Known rows, with every way that one mark hangs from another:
k589(k357(k990)): [-1.95  1.37 -5.18  0.58 -1.15 -1.49 -0.18 -1.23  1.80  0.79  0.71  0.93
  0.38  2.27  1.22  1.28 -2.98 -1.26 -1.96  0.55 -0.09  0.54  0.28]
k290(k805 k963): [-1.60  2.23 -0.28  2.37 -3.44  2.03 -0.13 -1.31  0.19 -0.46  0.41 -0.33
  0.86  0.54  0.83  0.01 -3.95  0.95 -2.14  0.35  2.06 -1.65  0.97]
k395(k290 k589 k990(k204)): [-2.98  1.80 -0.32  1.24 -2.39 -0.41  0.15  2.68  2.35  1.70  0.63  1.12
  0.01  2.20 -0.79 -1.58 -2.23 -3.41 -1.66  0.78  4.45 -0.41 -1.22]
k805(k290): [-0.39  1.47 -0.22  0.91 -1.83 -0.30  0.07 -0.24  1.07 -0.42 -1.94  2.83
 -0.08  0.57  0.21 -1.71  0.10 -1.22 -1.26  0.43  3.52 -2.75  1.01]
k990(k204 k357 k395(k290(k963) k380)): [-3.37  2.02 -1.21  1.66  0.74 -1.19 -0.53  2.81 -1.15 -2.56  2.74  2.00
 -1.04 -0.53 -4.91 -7.15 -6.44 -3.81 -2.03  1.19  5.79 -2.46  1.43]
k894(k380): [-2.09  1.40 -2.42  1.54 -1.21 -2.16 -0.79 -0.20  0.22 -1.52 -1.74  3.04
  0.16  0.03 -1.05  1.01 -1.40 -0.97 -1.86  0.13  1.13  2.93  1.91]
k357(k990(k204 k395(k290(k963) k380))): [-2.70  2.09 -1.34  2.31 -0.29  0.39 -0.25  1.37 -0.39 -0.30 -1.51  1.16
 -0.68  1.09 -1.38 -5.26 -6.93 -3.76 -1.75  1.05  4.80 -1.59  0.78]
k990(k204 k357): [-1.73  1.48 -3.81  1.60  1.15 -4.73 -0.01  1.64 -0.81  0.67  2.88  0.55
 -0.18  0.96 -3.17  0.35 -3.87  0.38 -1.93  0.49  3.90 -0.50  0.79]
k589(k357 k395(k290 k380(k894) k990(k204))): [-2.39  1.08 -4.47  1.49 -2.16 -0.99 -1.21  1.28  2.47 -1.81  3.58  3.63
 -0.65  2.03 -0.02 -5.19  0.05 -6.43 -1.92  1.06  2.62 -0.96 -0.23]
k589(k357 k395(k290(k805 k963) k380 k990)): [-4.31  1.39 -1.95  1.07 -4.81  3.38  0.88 -1.00  3.32 -3.54  4.29  3.03
  0.13  1.81  2.15 -6.54 -4.49 -5.84 -2.15  1.30  1.26 -1.40 -0.46]
k963(k290): [-1.67  1.30 -1.18  1.64 -0.69  0.08 -1.51  0.77  0.28 -1.14 -1.36  1.35
  0.11  0.62  1.44 -0.94 -3.28 -0.01 -1.45  0.21  1.75 -2.59  0.51]
k990(k204 k357 k395): [-1.31  1.87 -3.41  1.25  2.48 -3.86 -0.26  3.15 -1.96  0.87  5.42 -0.09
 -0.73  1.26 -3.87 -1.53 -4.13 -1.11 -1.49  0.72  5.02 -1.40  0.57]
k395(k290 k380(k894) k589 k990(k204 k357)): [-4.48  2.15 -2.78  1.14 -1.25 -1.70 -4.63  3.86  2.80  1.35  2.08  2.00
 -1.18  1.30 -2.74 -2.61  1.61 -6.03 -2.32  1.40  5.35 -1.40 -0.78]
k395(k589): [-1.27  1.87 -0.29  0.92 -1.41 -0.06 -0.61  1.49  2.68  0.86  1.41  1.07
  0.24  1.12 -1.36  1.30 -0.66 -0.39 -1.57  0.35  1.67 -0.29 -0.05]
k395(k290(k963) k380 k589(k357) k990(k204)): [-4.31  1.91 -1.09  1.33 -3.27  0.34 -0.16  1.45  3.84 -2.67  1.80  3.30
 -0.36  1.01 -1.75 -5.19 -3.47 -5.09 -2.25  1.45  3.12  0.79 -0.46]
k380(k894): [-0.40  1.94 -2.43  2.04 -1.19 -0.99 -3.70  0.73  0.51  1.58 -0.48  0.67
  0.25  0.69 -0.68  1.77  2.88 -0.53 -1.99  0.10  1.91 -1.63  1.18]
k357(k990(k204 k395(k380))): [-1.72  1.90 -2.90  2.20  1.16 -1.89 -1.24  1.41 -0.44  1.61  0.52  0.25
 -1.36  2.08 -1.48 -2.12 -4.44 -2.48 -1.34  1.01  4.09  0.00  0.06]
k589(k357(k990(k204 k395))): [-0.66  1.60 -5.79  1.08  0.74 -2.67  0.26  0.76 -0.20  0.98  2.78  0.13
 -0.41  2.81 -0.49 -0.31 -4.29 -1.74 -1.57  0.74  2.35  0.11  0.17]
k395(k290(k963) k990(k204 k357)): [-4.98  1.89 -1.31  1.47 -1.44 -1.27  1.05  1.46 -0.15 -0.13  1.32  1.10
  0.62  0.94 -1.60 -3.65 -6.00 -3.12 -2.31  0.92  4.88 -1.13  0.06]
k589(k357(k990(k204)) k395(k380(k894))): [-0.66  1.25 -6.82  1.96 -0.11 -2.53 -0.89  0.49  1.97 -0.42  2.88  2.22
 -0.51  2.59  0.32 -1.51 -1.80 -3.64 -1.76  0.84  1.56 -0.54  0.16]
k805(k290(k963)): [-0.78  1.92  0.97  1.50 -2.41  1.04  1.20 -0.58  1.01 -1.74 -2.46  2.86
  0.60 -0.20  0.06 -2.88 -2.14 -0.83 -1.53  0.49  3.43 -2.77  1.46]

Rows:
[-2.73  2.32 -2.47  2.14  0.75 -1.19 -2.94  3.46 -1.26 -1.77  2.20  1.82
 -1.18 -0.72 -4.82 -6.03 -2.79 -4.34 -2.28  1.13  6.24 -3.41  1.78] : k990(k204 k357 k395(k290(k963) k380(k894)))
[-4.33  1.27 -2.61  1.41 -2.15 -0.25  0.24  1.35  1.20 -0.53  4.73  1.63
 -0.78  2.44  0.31 -5.44 -4.62 -5.36 -1.82  1.33  4.62 -2.16 -1.05] : k589(k395(k290(k805) k380 k990(k204 k357)))
[-0.92  1.80 -1.28  2.42  1.08 -2.13 -1.65  1.99 -0.87 -0.57  2.50  1.27
 -1.64  0.77 -3.50 -3.57 -2.39 -1.86 -1.28  0.85  4.36 -0.13  0.63] : k990(k204 k395(k380))
[-4.79  1.79 -3.49  1.68 -1.09 -2.42 -4.59  2.32  0.77  0.68  0.71  2.06
 -1.23  0.94 -2.07 -3.59  0.79 -5.69 -2.41  1.29  4.99 -1.44  0.03] : k395(k290 k380(k894) k990(k204 k357))
[-1.43  2.01 -1.21  1.37 -1.13  0.40  0.08  2.89  1.70 -3.50  2.96  2.85
 -1.02  0.18 -3.97 -6.50 -4.55 -4.14 -1.83  1.15  4.15 -1.28  0.93] : k990(k204 k395(k290(k963) k380 k589(k357)))
[-1.01  0.73 -5.48  0.98 -1.13 -1.32  3.33  0.47  1.56 -0.65  1.71  2.26
  0.50  2.92  1.21 -3.26 -7.09 -3.55 -1.57  0.52  1.87 -1.54  0.12] : k589(k357(k990(k204)) k395(k290))
[-5.26  2.45 -2.55  0.52 -3.77  1.85 -6.07  2.42  3.54  1.54  2.61  0.98
 -1.09  1.63 -0.18 -1.81  2.79 -6.27 -2.56  1.54  4.32 -2.97 -1.09] : k395(k290(k805) k380(k894) k589 k990(k357))
[-1.59  2.20  0.39  0.95 -0.23  1.08 -2.64  2.57  2.31 -0.42  3.64  1.60
 -1.32  0.75 -3.02 -2.71 -0.48 -3.16 -1.32  1.00  2.63 -0.48 -0.04] : k990(k395(k380 k589))
[-2.46  2.34 -1.84  2.38 -1.24 -1.81 -4.60  2.81  2.83  2.13  1.90  1.22
 -1.14  1.92 -1.94  0.33  3.67 -3.77 -1.85  1.12  4.02  0.83 -1.06] : k395(k380(k894) k589 k990(k204))
[-1.97  1.54 -5.38  1.16 -1.49 -0.39 -1.17  0.23  0.35 -0.24  1.40  0.84
 -1.35  2.44  0.39 -3.51 -4.76 -4.00 -1.89  1.17  3.37 -1.62  0.25] : k589(k357(k990(k204 k395(k290(k805) k380))))
[-3.56  1.89  0.74  2.15 -4.66  3.46 -1.74 -1.09  1.25 -2.93 -2.22  2.16
 -0.25 -0.66 -0.15 -5.16 -3.86 -2.53 -2.38  0.82  2.80 -2.73  1.48] : k395(k290(k805 k963) k380)
[-0.12  2.06 -2.52  2.89  1.00 -2.11 -4.11  2.64 -1.01  0.33  1.87  1.10
 -1.67  0.64 -3.48 -2.47  1.23 -2.38 -1.52  0.77  4.80 -1.25  1.03] : k990(k204 k395(k380(k894)))
[-1.95  2.08 -4.95  0.85 -1.49 -0.57 -4.63  0.90  4.44  0.71  1.10  1.94
 -0.74  1.70 -0.56  0.98  2.36 -3.68 -2.24  1.04  0.67  0.00  0.08] : k395(k380(k894) k589(k357(k990)))
[-1.52  1.78 -4.39  1.23 -0.66 -0.52  1.67  0.68 -0.08 -0.81  0.88  1.04
  0.19  1.79 -0.50 -3.28 -7.00 -2.76 -1.89  0.76  3.07 -1.30  0.83] : k589(k357(k990(k204 k395(k290(k963)))))
[-4.36  2.15 -1.64 -0.10 -0.81 -1.19 -1.26  2.33  2.96  2.55  5.19  0.21
  0.20  2.35 -1.01  1.27 -0.78 -2.83 -1.92  1.02  2.49  0.46 -1.66] : k395(k589 k990(k357))
[-0.81  1.97 -3.27  2.01  1.20 -2.05  0.15  1.60 -1.29  2.95  0.71 -0.87
 -0.46  2.65 -0.54 -0.13 -4.86 -1.28 -1.26  0.63  4.05 -0.59 -0.05] : k357(k990(k204 k395))
[-1.89  1.67 -2.73  0.94  1.33 -2.52 -0.18  3.44 -1.74  0.00  3.49  0.71
 -0.75  0.75 -3.69 -4.16 -4.97 -2.77 -1.66  0.72  5.76 -2.83  0.80] : k990(k204 k357 k395(k290))
[-3.58  1.34 -0.41  1.60 -1.56  0.51 -0.30  0.32  2.66 -0.46  3.98  2.35
 -0.32  2.10  0.59 -3.35 -1.64 -4.37 -1.33  0.98  1.36  0.57 -1.11] : k589(k395(k380 k990))
[-1.17  1.56 -5.77  1.05 -1.42 -0.59  0.16  0.49 -0.35  0.93  1.59 -0.25
 -0.54  3.03  0.99 -1.81 -5.21 -2.69 -1.80  0.81  3.39 -2.25  0.22] : k589(k357(k990(k204 k395(k290(k805)))))
[-4.50  2.34 -1.54  0.87 -4.21  2.43 -3.92  1.42  4.80 -1.91  1.06  3.43
 -0.13  0.57 -0.78 -3.89  1.73 -6.36 -2.65  1.35  1.92 -0.59 -0.10] : k395(k290(k963) k380(k894) k589(k357) k990)
[-2.55  2.11 -2.70  0.53 -4.75  3.28  0.85 -0.10  3.46 -0.46  0.01  0.68
  0.89  1.90  1.68 -1.23 -5.47 -2.59 -2.42  0.83  1.78 -2.66  0.18] : k395(k290(k805 k963) k589(k357(k990)))
[-2.17  1.87 -3.03  1.52  2.38 -3.63 -1.87  2.86 -1.23 -0.56  5.20  1.08
 -1.75  0.57 -4.78 -3.68 -3.50 -2.50 -1.61  1.14  4.98 -0.79  0.67] : k990(k204 k357 k395(k380))
[-4.84  1.48 -0.82  1.70 -1.23 -0.28  1.71  1.62  1.39 -2.43  3.87  2.96
 -0.04  1.01 -1.44 -7.01 -6.65 -5.39 -1.94  1.26  4.19 -1.12 -0.33] : k589(k395(k290(k963) k380 k990(k204 k357)))
